Each row comes from the steps of one walk. Every step used is in the known rows, and no mark comes twice. Write the walk behind each row, first mark first.
Known rows:
n > y: [  3   6  11 -23  27  -1  19  30  36 -34   0 -24  17 -16  -1  32 -44  -4
   4   3]
y > c > x > v: [-16 -17   1 -47  -7  18 -20 -17  25 -19  22  13  32  21 -25 -38 -22 -29
  -9 -11]
n > s > z > y > c > x: [ -9 -14 -39 -33  48  21  21  21   5 -30  32 -12  52 -17  -5   4 -30 -25
  -8  23]
x > c > y > z: [ -3 -15  24   1 -29  28  39  31 -10 -26  52 -13  16 -21 -15   2  14 -42
   4  -6]
s > z: [  5 -16  -5  49  -1  11  -1  -9 -30 -53  25   0   6 -24  -2 -25  -7  -6
   6  -5]
z > y > v: [ -3  63  32  -2  17   4  -5  -8  -5 -12   6 -23   8  31   2  44 -10   6
  -2 -22]
c > x: [ -6 -28 -35 -18  14  21 -10   8   6  -5  14  15  13   8  -2  19 -16 -18
 -12  19]
n > s: [ 17 -22  -8 -29  28   4  21   0   7 -15  19 -32  24 -12  -3  36 -27   4
  27  11]
s > z > y > v > x > c: [ 21  36  33   2   7  14 -19  16  19 -65  50   9  15  -5  66 -26  -8 -18
   0   8]
y > v > x > c: [ 20  32  27 -15   1  11 -23  13  20 -42  46  16  17   1  68 -27   6 -18
   4  13]
y > n > s: [-13 -14 -14 -29  27   1  28   4  -6 -24  14 -39  59 -40  -6  39  -9 -26
  37  15]
x > v > y: [  5 -21  30 -13 -36  11 -42  -4  32 -28 -16 -23 -15  18   7  -3  -9  18
   3 -17]
s > z > y > n: [-41  21   4  26  12  -1  19  13 -14 -50  -5 -24  44 -48  -8  12  -1 -40
   3  -5]
v > y > n > s: [ -9 -22 -10 -27  18   3  16  12   1 -31   5 -51  52 -41   5  48  -7 -14
  39  16]
x > v > y > c: [ -9   6   5 -39  -4   1  -4   8  11 -14   3 -26  38 -10   5 -48  13  -2
   4  -1]
c > x > v > y > n > s > z: [ -6 -43 -13  17   7  22  -2  -7 -18 -83  35 -30  46 -41  -7   5 -24 -26
  29   3]
s > z > y: [  2  16  20  34  18   6  13  10   8 -50   2 -21  -7 -10  -4  11 -37   4
 -14 -15]
y > n: [-43  10  -9   3  -2  -6   9   5 -19 -14  -7  -9  49 -41  -5   4  25 -43
  13   5]
z > y: [ -1  26  24  -1  19  -2  14  17  29 -14 -15 -21 -11   6  -2  28 -32   9
 -19 -12]
x > c > y: [-12  -7  18 -26 -17  29  29  67  44 -35  12   5  12  -2  38  10   9 -20
   9  -8]
c > x > v > y > n: [-42 -14   0 -13 -22   9 -23   5   6 -36 -13 -21  43 -26  -1   9  14 -37
  11   0]
c > y > v > x: [ 35  38  16  12  11   1 -33 -25   5 -21  37  -1  27  10  36  24  32 -12
 -15  21]

Which walk is each row?
[  8  -6  19   3   2   7  32   5 -16 -24  44 -33  19 -30 -43  19 -23 -31
   0   2]  n > y > z
[ -7  38  18  -6  -4  18   0   7  -7 -12  16 -13  23  28   8  47  24  -7
  10 -18]  c > y > v
[ -4 -25 -16  30  18  11  18  -6 -35 -70  35 -27  47 -52  -6   2 -14 -24
  32   6]  y > n > s > z
[-17  -8   9 -48   0  19 -15 -11  34 -24  17   5  28  23 -25 -29 -34 -26
 -15 -15]  z > y > c > x > v
[ 40  51  23  32  25  -5 -39 -38  -4 -39  39  -9  18   5  30  13   6  -4
 -22  17]  s > z > y > v > x
[ 11   6  16  19  32   8  23  10  11 -57  12 -37   5 -16  -6  28 -51   7
  -1 -10]  n > s > z > y
[-11  24  -8 -47  40  -8  38  33  13 -17  14 -26  61 -33   0 -23 -11 -18
   4  12]  n > y > c
[  9  -1  19 -18 -10  24  13  52  49 -42  25   8  17  -7  53   6  16 -22
  -2   8]  v > x > c > y
[ -9 -20   5 -41  10  23  -8 -14  26 -47  32  -6  38  11 -27 -25 -46 -26
  -3 -13]  n > s > z > y > c > x > v
[  6 -34  21   3 -37  22 -14 -16 -17 -24  38 -27   1  -4 -38   1  -4 -21
  -5  -5]  c > x > v > y > z
[ 21  11  20 -15   0   9 -15  22  32 -40  37  21   9 -12  66 -39   0 -19
  -1  20]  v > x > c
[-16 -15   5 -55   3  18 -13  -7  36 -31  22   4  37  15 -25 -27 -37 -31
  -8 -10]  n > y > c > x > v
[-37   9   3  -9  -8  11  18  42  15 -42  10  -4  61 -46  33   8  36 -59
  12  10]  v > x > c > y > n
[  1 -16  16  13 -24  20  35   9 -23 -10  43 -21  15 -18 -37  18  19 -34
  -3  -4]  c > y > z
[  2 -35  13 -21 -29  21 -46   0  36 -31  -9 -15  -9  21   6   6 -16   9
  -2  -7]  c > x > v > y
[ 11 -21  16  20 -29  12   2  -5 -31 -12  30 -35  -3 -20 -26   8  12 -11
   0   2]  v > y > z
[  0  48  23 -18  22   4  -2   3  -1 -27  17 -26  28  15   3  46 -18  -3
  14 -12]  n > y > v
[ 38  56  25  15  26  -9 -38 -35   7 -21  30  -9  16  13  31  22   9  -2
 -24  18]  z > y > v > x
[-16  -1 -34 -40  38  16  14  24  12  -7  17  -1  42  -5  -3   0 -18 -24
 -19  21]  z > y > c > x
[ 11 -10  25   7 -23  24  28  21  -7 -29  61 -10  20 -24  -5  -1  18 -44
  -4   5]  v > x > c > y > z
